What can hang from each mark:
folo: tebud
minob: foled kige
foled: loko minob
kige: bakem lumog minob tebud
tebud: feval folo kige
loko: kige
velife: folo
bakem: kige

Known rows, with every way that one mark hangs from another:
{bakem {kige lumog minob {tebud feval folo}}}: [ 17.1 -22.7   5.7 -28.9   8.6   1.3   5.3  -4.2   8.5 -27.5   4.1   6.6
  17.0   3.3   1.5 -14.0 -19.8  20.3   2.9   3.2 -13.6  15.7  -6.9]
{foled {loko kige} minob}: [ 41.3 -13.5 -13.1  18.3  15.4  -4.8   2.8   2.7 -11.0 -46.3  14.7  32.7
  38.7  32.6   1.4   2.8  11.8  26.5  26.0  -3.6  48.7  16.9 -20.0]
{folo {tebud {kige minob}}}: [ 20.5 -20.3  -1.5 -21.9  -6.0  -5.9   1.0   5.1  11.0 -41.2   7.6  19.7
  30.8  18.1  -4.3 -10.4  10.9  25.6  39.1  -6.6 -11.0  22.8  -5.1]
{tebud feval kige}: [ 24.1 -12.0 -18.0 -10.3  -3.0   3.4  -2.3  -4.3  -1.9 -10.9  12.6  16.3
  26.8  21.3   7.6  -3.8   2.5  25.8   4.7  -1.3 -31.5  19.9 -20.0]
{loko {kige lumog}}: [ 39.0 -13.8  -9.9   1.2  30.2  -6.4   1.3   0.9  -1.4  -4.3   6.0  42.8
  36.6  13.2  -6.6  -4.0   4.1  25.4  23.7  -5.3  -1.0  27.4 -18.7]
{bakem {kige {minob foled} {tebud folo}}}: [ 22.8  -9.6  10.3 -19.3   7.4  -3.3  -0.2  -8.3   3.0 -33.4   5.6   2.3
  10.6  -0.6  -0.2  -8.3  -5.3  19.5  25.0  -3.6  25.9  19.2  -4.5]
{kige bakem minob tebud}: [ 19.7 -10.4  -2.8   1.9  -0.9  -4.7   6.7  -6.7  -0.5 -50.3   6.3   7.9
  62.5   2.7  -1.3  -6.3   2.9  29.1  39.1  -5.5  23.5  28.9  -2.9]
{velife {folo {tebud feval {kige lumog}}}}: [ 21.3 -19.5  -9.5 -23.4  11.4  -1.3   2.5   1.7  -4.0 -33.8   2.5  38.2
  16.2  -1.9  -8.4 -10.1  11.7  24.2  12.1  -5.6 -51.5  18.1 -13.7]
{velife {folo {tebud feval {kige minob}}}}: [ 24.4 -16.6 -11.1 -24.5   0.3  -1.8   5.2  -2.8  -3.7 -53.9   6.6  27.6
  17.8  -4.9  -3.4 -10.1  11.9  27.0  25.5  -6.6 -33.1  16.6 -10.6]
{folo {tebud feval {kige minob}}}: [ 18.4 -20.6 -10.3 -17.0 -12.2  -0.5   3.6   0.4   9.2 -31.4  12.4  17.9
  24.3  18.6   1.8 -11.7   5.5  25.9  21.1  -6.2 -22.7  18.4  -6.6]
{velife {folo {tebud kige}}}: [ 25.2 -16.5  -8.7 -24.5  10.2  -5.8   0.4   2.6  -7.5 -52.0   1.1  37.3
  21.1  -2.8  -9.2  -6.9  21.3  25.9  34.4  -7.2 -29.6  22.8 -12.5]
{folo {tebud {kige lumog minob}}}: [ 19.0 -24.0   5.9 -24.8   4.0  -5.9   1.0   9.3  16.4 -31.0   5.1  23.4
  33.6  19.2  -9.0 -13.8   4.2  23.6  29.3  -5.0 -27.3  23.0  -4.8]
{foled loko {minob {kige lumog {tebud feval}}}}: [ 18.9 -20.9  -8.7   4.6  15.9   0.1   5.8  10.4   2.3 -69.2  13.0  28.6
  43.3  36.4  -2.6  -2.0   1.5  24.8  -3.5   4.4   9.3  12.5 -19.0]
{minob {foled loko} {kige bakem {tebud feval}}}: [ 14.3   9.9  -7.8  20.1   2.4   0.1   3.8  -8.3 -10.2 -43.3  19.5  33.1
  28.6  12.3  -7.6  -0.8  12.2  19.2  -8.9  -7.4   9.2  21.4 -11.1]
{bakem {kige lumog {minob foled} tebud}}: [ 25.3 -14.7  21.1 -15.8  22.6  -4.4  -2.9  -3.2  11.7 -30.9  -2.4  14.4
  26.3   0.3  -7.8 -10.4 -11.7  20.7  18.3  -3.8  14.7  23.5  -0.6]
{minob {foled loko} {kige lumog tebud}}: [ 15.5  -0.7   3.9   8.9  23.1  -5.6   3.9   1.7   5.2 -43.3  14.1  41.5
  23.0  18.6 -17.1  -3.9   6.5  20.3  -6.0  -2.4  -0.8  22.6 -11.2]
{foled loko {minob {kige bakem}}}: [ 33.3  -6.3 -10.3   0.9  13.7  -3.5   0.9  11.4 -14.2 -70.2  10.4  23.8
  57.5  33.3  -1.8   4.0  15.4  21.2  20.5  -2.0  40.7  17.7 -20.9]
{kige minob}: [ 38.2 -11.0 -12.3 -12.4  11.8  -8.7   8.1  -1.0   0.9 -46.5   8.3   7.6
  49.6  13.9   0.2  -1.9   5.7  29.9  43.3  -4.1  37.7  26.1 -11.2]
{tebud feval {kige bakem lumog minob}}: [ 20.8 -10.7   0.8 -15.7  -1.2   4.3  -0.5  -1.8   3.6  -5.0   8.8   6.9
  45.3  16.4   2.4 -12.5 -12.4  20.4   1.2  -2.3 -46.9  18.8 -12.6]
{tebud feval}: [ 33.7 -10.0 -31.5   1.7   9.9  -0.9   5.6  -5.3  -9.0 -14.4  10.9  20.2
  35.7  17.8   5.6   2.0   8.5  28.3  10.2  -4.8  15.8  23.6 -19.7]
{foled {minob {kige bakem {tebud feval folo}}}}: [ 18.8 -17.6 -13.1  -9.6  13.2   2.4  -0.9   8.1  -5.9 -45.4   8.6   2.9
  47.6  22.1   5.3  -0.1   7.9  21.2  19.6  -2.6  12.4  12.0 -24.2]
{loko {kige bakem lumog {tebud folo}}}: [ 18.3 -14.8  -5.5   4.4  16.9  -2.5   3.1  -3.6  -5.2   4.7  10.2  35.4
  33.7   4.3  -5.8  -9.6   0.0  20.7  15.8  -4.7 -23.1  24.2 -15.6]

Rows:
[ 14.8 -11.8  -2.2 -12.0  21.4  -3.6  -0.5   8.2   0.3 -46.1   2.5  31.7
  58.0  10.0 -11.1  -5.7   5.9  21.8  13.1  -1.2 -22.6  27.9 -14.8]
{minob {kige bakem lumog tebud}}
[ 30.4   0.0   1.3  -9.9  38.1  -7.0  -3.5   7.4   3.2 -17.2   5.4  27.9
  31.0  14.2 -14.7  -0.7  10.3  16.7  11.9  -8.3   4.0  24.0 -19.3]
{minob foled {kige lumog}}
[ 12.2 -11.0  -2.1 -27.4  -6.3   5.8   4.1  -2.8   0.9  12.6  15.9  -5.6
  22.6  15.0   5.0 -15.7 -14.7  14.2  -5.7   0.6 -63.1  11.1 -18.1]
{tebud feval folo {kige bakem lumog minob}}
[ 14.7 -18.7 -12.2 -12.7  19.8  -0.4   4.7   5.4   7.4 -44.0   8.8  31.7
  39.3  16.1  -5.5  -6.1  -0.2  26.7  -0.8   1.9 -28.4  21.8 -17.9]
{minob {kige lumog {tebud feval}}}
[ 37.0 -11.9  -3.1  17.8  21.4  -3.5   0.0   5.7 -11.6 -29.2  10.2  36.4
  50.5  30.3  -4.7  -0.9   5.8  20.4  16.9  -4.7  30.5  18.4 -18.0]
{foled {loko {kige bakem lumog}} minob}
[ 11.4 -18.4 -27.4   0.3   0.4   1.0  12.1  -8.8  -2.8 -15.9  17.3  14.0
  17.0  13.8   5.9  -3.8   3.0  27.4   5.8   0.0  -3.9  19.1 -17.2]
{kige {tebud feval folo}}
[ 37.7   7.6  -9.7  26.4  17.5  -8.1   3.9 -10.0 -10.8 -12.0  18.1  40.9
  16.8  16.7  -7.8   3.0  16.1  21.6  14.5 -10.8  41.6  25.8 -13.4]
{minob {foled {loko kige}}}
[ 22.9 -16.4 -15.9 -21.3   3.9  -1.3   2.3  -1.3  -8.1 -44.9   4.7  35.7
  15.5  -2.8  -4.8  -7.7  16.9  26.5  19.5  -6.7 -38.7  18.9 -13.8]
{velife {folo {tebud feval kige}}}
[  4.9 -17.2 -12.3  -0.3  10.1   2.7   7.6  -3.2  -4.1  10.1   8.9  18.3
  36.6   8.7  -3.1  -9.4  -6.3  18.1  -9.8  -1.9 -33.3  21.4 -14.6]
{kige bakem lumog {tebud feval folo}}
[ 15.1 -23.6  -8.1 -15.3   1.9   0.2   0.2   5.9   9.1  -8.0   7.3  31.8
  22.7  22.2  -3.9 -11.5   4.9  22.1   4.9  -5.6 -44.0  20.1 -11.2]
{folo {tebud feval {kige lumog}}}
[ 16.7 -13.7 -21.9 -21.7  -7.6   5.0   2.3  -5.0  -5.2   7.5  18.9   2.6
   4.0  20.9  11.1  -7.2  -0.1  19.4  -1.9   1.4 -46.8  13.4 -25.3]
{tebud feval folo kige}
[ 28.2 -10.8  13.3 -11.6  10.6  -4.6  -2.8  -8.2   5.2 -44.4   1.0  10.3
  24.3  -1.3  -1.8  -6.1  -3.9  23.4  30.0  -5.8  36.1  24.0  -1.1]
{bakem {kige {minob foled} tebud}}
[ 19.6 -15.4   0.7   5.2  17.9  -2.2   2.0  13.0  -3.6 -68.5   8.2  29.4
  57.6  31.4  -7.6  -1.6   6.1  21.2   8.0   1.1  16.2  17.1 -16.8]
{foled loko {minob {kige bakem lumog tebud}}}
[ 23.3  -6.3  -7.6 -12.7 -11.9   4.3  -0.9  -6.6  -2.7 -18.9  11.6   1.8
  43.7  14.0   8.3  -8.3  -3.8  23.5  12.8  -3.7 -27.7  18.8 -13.0]
{tebud feval {kige bakem minob}}
[ 22.9 -22.8   8.0 -21.1  11.2   0.6   2.0  -3.4  10.1 -37.8   0.8  15.2
  30.6   3.0  -0.5 -12.1 -18.0  24.6   6.6   1.4  -5.7  20.5  -3.8]
{bakem {kige lumog minob {tebud feval}}}
[ 15.2  -6.4 -17.7  -5.6   2.9   1.1   1.9  -0.4  -7.5 -52.1   9.7  25.1
  49.9   9.1   0.3  -2.5  10.0  25.6  10.6  -3.0  -8.1  24.1 -16.8]
{minob {kige bakem {tebud feval}}}
[ 18.1 -13.5  -4.1 -10.7  -9.0  -0.6   2.4  -2.3   9.8 -18.9  13.7  16.4
  16.5  17.1  -0.7 -10.9   6.2  22.8  17.8 -10.2 -13.1  17.1  -5.4]
{folo {tebud feval {kige {minob foled}}}}
[ 13.7 -17.9  -6.7 -32.0  -2.3   4.4   7.1  -1.7   8.6   5.2  18.2  -4.7
  10.7  20.4   6.0 -15.0 -16.2  18.3  -4.8   3.8 -59.7   9.4 -19.7]
{tebud feval folo {kige lumog minob}}
[ 39.5  -3.3 -15.0  12.5   2.0  -7.6  13.1  -7.6  -7.6 -51.9  21.8  38.0
  32.2  19.4  -1.8  -2.6   6.7  28.8  25.0  -2.1  31.5  23.8 -11.1]
{foled {loko {kige minob}}}
[ 18.8 -22.6   5.4 -26.2  20.5  -2.3  -2.1   1.5   2.0 -19.3  -3.0  21.6
  18.8   4.5  -4.5  -8.9  -7.6  18.4   8.8   2.2 -10.4  23.3 -10.9]
{bakem {kige lumog {tebud folo}}}
[ 23.5 -14.3  -2.9  12.3  19.6  -3.1   0.5  -3.5  -3.2  -7.5   5.8  43.5
  47.6   4.1  -8.0  -7.6   2.3  24.5  19.4  -6.7 -11.8  28.9 -12.0]
{loko {kige bakem lumog tebud}}
[ 27.0   7.4 -11.1  36.5   6.7  -2.4   4.7 -15.8 -12.9  -8.5  21.1  39.6
  18.9  12.7  -5.1   0.1  11.0  21.4   1.8 -11.5  27.7  23.8 -10.3]
{minob {foled {loko {kige bakem {tebud feval}}}}}
[ 38.6 -17.2  -6.0  15.4  24.9  -4.7   3.0   6.6  -5.6 -34.4  12.5  37.5
  40.9  33.5  -3.6  -0.6   4.9  23.6  15.7  -2.4  32.3  16.5 -19.4]
{foled {loko {kige lumog}} minob}
[ 18.4  -1.7 -11.0   5.1  16.0  -1.0   0.4  -5.3   2.3 -34.5  14.7  24.1
  21.0  10.3  -4.2  -0.5  10.6  24.0   6.1  -7.7   7.7  20.6 -16.0]
{minob foled {kige {tebud feval}}}
